Each row was made from one walk, in order. Every step used is in the known rows, and no mark comes twice. Write each row's walk.
Known rows:
duro -> falut: [ 0.14  1.15  0.10 -0.90 -1.43 -0.20 -0.88  0.49 -4.55 -0.73 -1.31  2.23
 -2.33 -0.33 -0.08 -0.06  0.46  1.92 -1.17  0.09  0.20]
fozo -> firo: [-1.14 -1.88  0.02 -1.88  0.74 -0.80 -0.27  0.00 -3.28 -4.64  1.47 -1.23
 -1.05  0.14  0.11 -1.32 -4.23  0.42 -1.82  0.99  1.35]
duro -> donin -> falut -> kulo: [-0.84  0.41  0.87  0.23  0.61  0.54 -0.05  0.36  0.78  0.93 -0.05 -0.11
 -0.72 -0.59 -2.65 -0.27 -1.45 -1.25 -0.51 -0.26 -1.33]
fozo -> firo -> kulo -> falut: [-1.44  1.63 -1.35 -0.57  1.54 -1.57  1.17 -0.43 -2.99  0.33  1.44  0.98
  2.41 -0.17  0.43 -3.56 -0.81 -0.72 -2.49  0.30  0.70]
donin -> falut -> kulo: [ 1.11  1.48  0.65  1.12  0.72 -0.86  1.33  0.47 -3.49  1.45  1.80  0.31
 -1.39 -1.63 -1.63  0.75 -1.13 -0.98 -0.63  1.28 -1.70]
fozo -> firo -> duro -> falut -> sager: [-0.08 -0.01 -1.47  1.45  0.05  1.00 -3.78  0.11  0.30  0.23 -2.51 -1.00
 -1.23  0.14  1.66 -1.56 -1.55 -0.22  0.38  2.26  1.61]
fozo -> firo -> duro: [-2.32 -1.33 -0.49 -1.28  0.20 -0.42  1.64 -0.30 -3.79 -2.37  1.46 -3.01
 -0.05 -0.73  1.35 -1.94 -0.91 -0.02 -0.19  0.77  1.62]
firo -> fozo: [-1.38  0.69  0.28 -1.58  0.08 -0.65  3.38 -1.01 -3.51 -2.26  3.39 -1.16
 -0.45 -0.87  0.55  0.90 -2.87  1.80 -1.32 -0.43 -0.33]
fozo -> firo -> duro -> falut -> kulo: [-0.70  2.16 -0.77  0.06  0.02  1.47 -1.18  0.30 -5.28  0.97 -1.05 -0.92
  0.45 -0.67 -0.03 -0.90  4.57 -0.10  0.77  2.00  0.79]
fozo -> firo -> duro -> donin -> falut -> sager: [-1.65 -2.41 -0.66  1.75  0.92  1.30 -2.60 -0.20  7.67  0.45 -1.53 -3.81
 -0.74  0.00 -0.06 -3.35 -7.57 -2.67  0.61  1.06  0.89]
kulo -> firo -> duro -> falut: [ 1.11  0.72 -0.63  1.56 -1.61 -0.65 -0.91  0.44 -2.21 -0.46 -2.08 -0.05
 -1.28  0.08 -0.42 -0.26  4.00  2.55  1.03  0.82  1.11]
donin -> duro -> firo -> fozo: [ 0.46 -0.85  1.49 -1.41 -0.31 -1.02  2.55 -1.13  0.03 -4.83  2.52 -2.24
 -0.12 -2.13  0.66  0.30 -4.96  0.96  0.86  1.22  0.37]
fozo -> firo -> duro -> donin: [-3.49 -2.76 -0.06 -2.17  0.30  0.93  0.11 -0.67  1.32 -2.65  0.18 -3.15
  0.76  0.55  0.54 -2.38 -1.35 -0.32 -0.25 -0.91  1.93]
sager -> duro -> donin: [-1.87 -2.02  0.64 -2.06 -1.23  0.76  0.01  0.03  1.24 -0.14 -0.55  1.79
  0.29  2.04  0.75  1.68  1.89  0.82  0.18 -3.75  0.18]
fozo -> firo -> duro -> donin -> falut -> kulo: [-2.32 -0.27  0.06  0.45  1.00  1.72  0.33 -0.01  2.38  0.87  0.20 -3.94
  0.93 -0.72 -1.72 -2.94 -0.85 -2.58  0.53  0.87  0.10]
duro -> firo -> fozo: [ 0.06 -0.94  0.90 -2.16  0.36 -0.13  3.27 -0.67  0.24 -5.32  3.01 -2.26
 -0.67 -0.40  0.15  0.78 -5.12  1.52 -1.61  0.02  0.63]
sager -> duro -> firo -> kulo -> falut: [ 1.19  0.78 -0.33 -0.87 -0.19 -0.67  2.46  0.07  0.23  1.51  0.85  2.97
  2.71  1.05  1.36  0.59  3.79 -0.14 -0.64 -1.57 -0.14]
sager -> duro -> firo -> kulo: [ 2.20 -0.87  0.38 -1.27 -0.11  0.24  1.22 -1.11 -1.45 -0.47  2.18  0.18
  0.34  0.19  1.98  2.24  5.04 -0.69  0.05 -1.51  0.08]
falut -> kulo -> firo -> fozo: [ 0.79  1.64 -0.37  0.21  1.29 -0.70  1.29  0.31 -2.68 -2.14  2.22 -1.11
  0.78  0.17 -1.41  2.89  0.60  2.12 -0.62  1.47 -0.48]
duro -> falut -> sager: [ 1.46  0.92 -0.54  0.86 -0.36  0.02 -4.20  0.59 -0.70  0.63 -2.78  2.53
 -2.56  0.55  0.91  1.12 -2.60  1.31 -0.85  1.12  0.03]

Write each row's walk:
[ 0.28  1.38 -2.20  0.87  1.36 -0.09 -2.07  0.28  2.20  3.88 -0.91  2.56
  2.93  1.78  2.10 -0.31  0.53 -1.44 -0.41 -0.37  0.09] | fozo -> firo -> kulo -> falut -> sager -> duro
[ 0.13  0.84  0.02  1.63  0.05  1.26  0.19  0.31  6.49  1.36  0.80 -1.54
  0.73  1.05 -2.52  1.52  1.00 -0.10  1.67 -0.87 -1.49] | sager -> duro -> donin -> falut -> kulo -> firo -> fozo
[-1.44  0.61  0.44  1.06  0.03  1.08  1.79 -0.15  0.78  3.41  0.38 -2.05
  0.90 -1.19 -1.37 -0.35  1.78 -1.41  1.01 -0.10 -1.17] | firo -> duro -> donin -> falut -> kulo
[-1.46  0.26 -2.00  0.69  1.46  1.33 -3.37  0.03  6.94  3.36 -1.96  1.98
  3.38  2.80  1.49 -1.37  0.48 -1.87 -0.39 -1.51  0.64] | fozo -> firo -> kulo -> falut -> sager -> duro -> donin
[ 1.89 -0.94 -0.63 -0.02 -0.12 -0.69 -0.09  1.87  5.28  0.06 -2.72  4.19
  1.15  2.46  1.07  2.39 -3.11  1.12 -0.45 -0.31  0.07] | kulo -> falut -> sager -> duro -> firo
[ 2.39 -0.90  0.57 -1.46  0.95 -0.53  1.40 -1.21 -2.38 -2.95  2.74 -0.81
 -0.59 -0.94  0.91  0.02  1.25 -0.37 -1.47  0.29  0.46] | duro -> firo -> kulo
[-0.98 -1.72  1.04 -0.35 -1.55  0.66  0.34 -0.15  3.67  1.47 -0.41  0.26
 -0.74  0.73 -0.53 -0.24 -0.67 -0.92  0.57 -2.82 -1.01] | sager -> duro -> donin -> falut
[-1.27 -1.49  1.11 -0.37 -0.43 -0.11  0.25 -0.04  2.62 -0.99 -0.10 -0.52
 -1.74 -0.53 -1.61 -2.09 -5.19 -0.61 -1.11 -0.99 -0.56] | duro -> donin -> falut
[ 4.93 -0.49  0.01  2.46  0.63  0.48 -1.56 -0.78  5.17  2.41  0.91 -0.30
 -1.11 -0.31  1.53  1.34 -0.55 -3.22  1.05  0.41 -0.98] | donin -> falut -> sager -> duro -> firo -> kulo
[-0.46 -1.85  0.01 -0.22 -0.23  1.07 -3.23  0.50  5.45  0.85 -2.00  2.08
 -0.11  2.81  1.63  3.15 -0.55  0.17  0.59 -2.33  0.06] | falut -> sager -> duro -> donin
[ 0.45  0.99  0.13 -0.65 -2.43  0.46 -1.30  0.51 -3.18  1.79 -1.60  3.08
 -1.34  0.97  1.21  1.67  4.24  1.64  0.72 -1.96 -0.21] | sager -> duro -> falut
[ 1.02  2.95  0.81  0.72 -0.95 -0.60 -2.07  0.22 -6.08  1.50 -1.75  2.78
 -0.47 -1.90 -0.73  1.02  3.86  0.89  1.74  1.76 -0.85] | donin -> duro -> falut -> kulo
[-0.32  0.04  1.04  0.35 -0.47  1.45 -0.50  0.65  1.91  3.13 -0.11  0.67
  0.19  0.66 -1.29  1.61  2.36 -1.41  0.88 -1.88 -1.74] | sager -> duro -> donin -> falut -> kulo
[-2.42 -0.79  0.76  0.46 -0.95  0.21  2.05 -0.80  1.89  1.12 -0.11 -2.57
 -0.46 -1.11 -0.49 -2.16 -1.17 -1.02  0.41 -0.81 -0.36] | firo -> duro -> donin -> falut
[ 2.04  1.38 -0.32  3.15  0.26 -1.35  1.48  0.66 -1.91  2.21  0.59 -2.16
 -0.14 -1.52 -2.00  0.24  1.93 -0.09  1.47  2.27 -0.96] | donin -> falut -> kulo -> firo -> duro
[ 1.72  0.86  0.35 -0.15  0.35 -2.40  2.13 -0.81 -0.89 -0.19  0.33  1.90
  2.35 -1.77  0.63 -2.10 -0.15  0.03  0.22  0.81  0.04] | donin -> duro -> firo -> kulo -> falut
[ 2.05  0.35 -0.16  0.00  1.20 -1.45 -0.20  1.01 -4.07 -2.51  0.12  1.26
 -0.29  0.53 -1.73  2.36  1.84  1.58 -0.62  1.38 -0.07] | falut -> kulo -> firo
[ 2.87  1.75  0.27  2.12 -0.57 -1.31 -3.38  0.71 -3.86  0.02 -2.58  2.63
 -1.02 -0.92 -1.88  0.94  3.50  1.94  2.30  2.49 -0.19] | donin -> duro -> falut -> kulo -> firo
[-2.97 -1.02  0.32 -1.58 -0.70  0.52  1.95 -0.79 -0.75 -0.84 -0.15 -1.39
  0.61  0.04  0.84 -0.27  1.57  0.59  0.20 -1.72  0.72] | firo -> duro -> donin
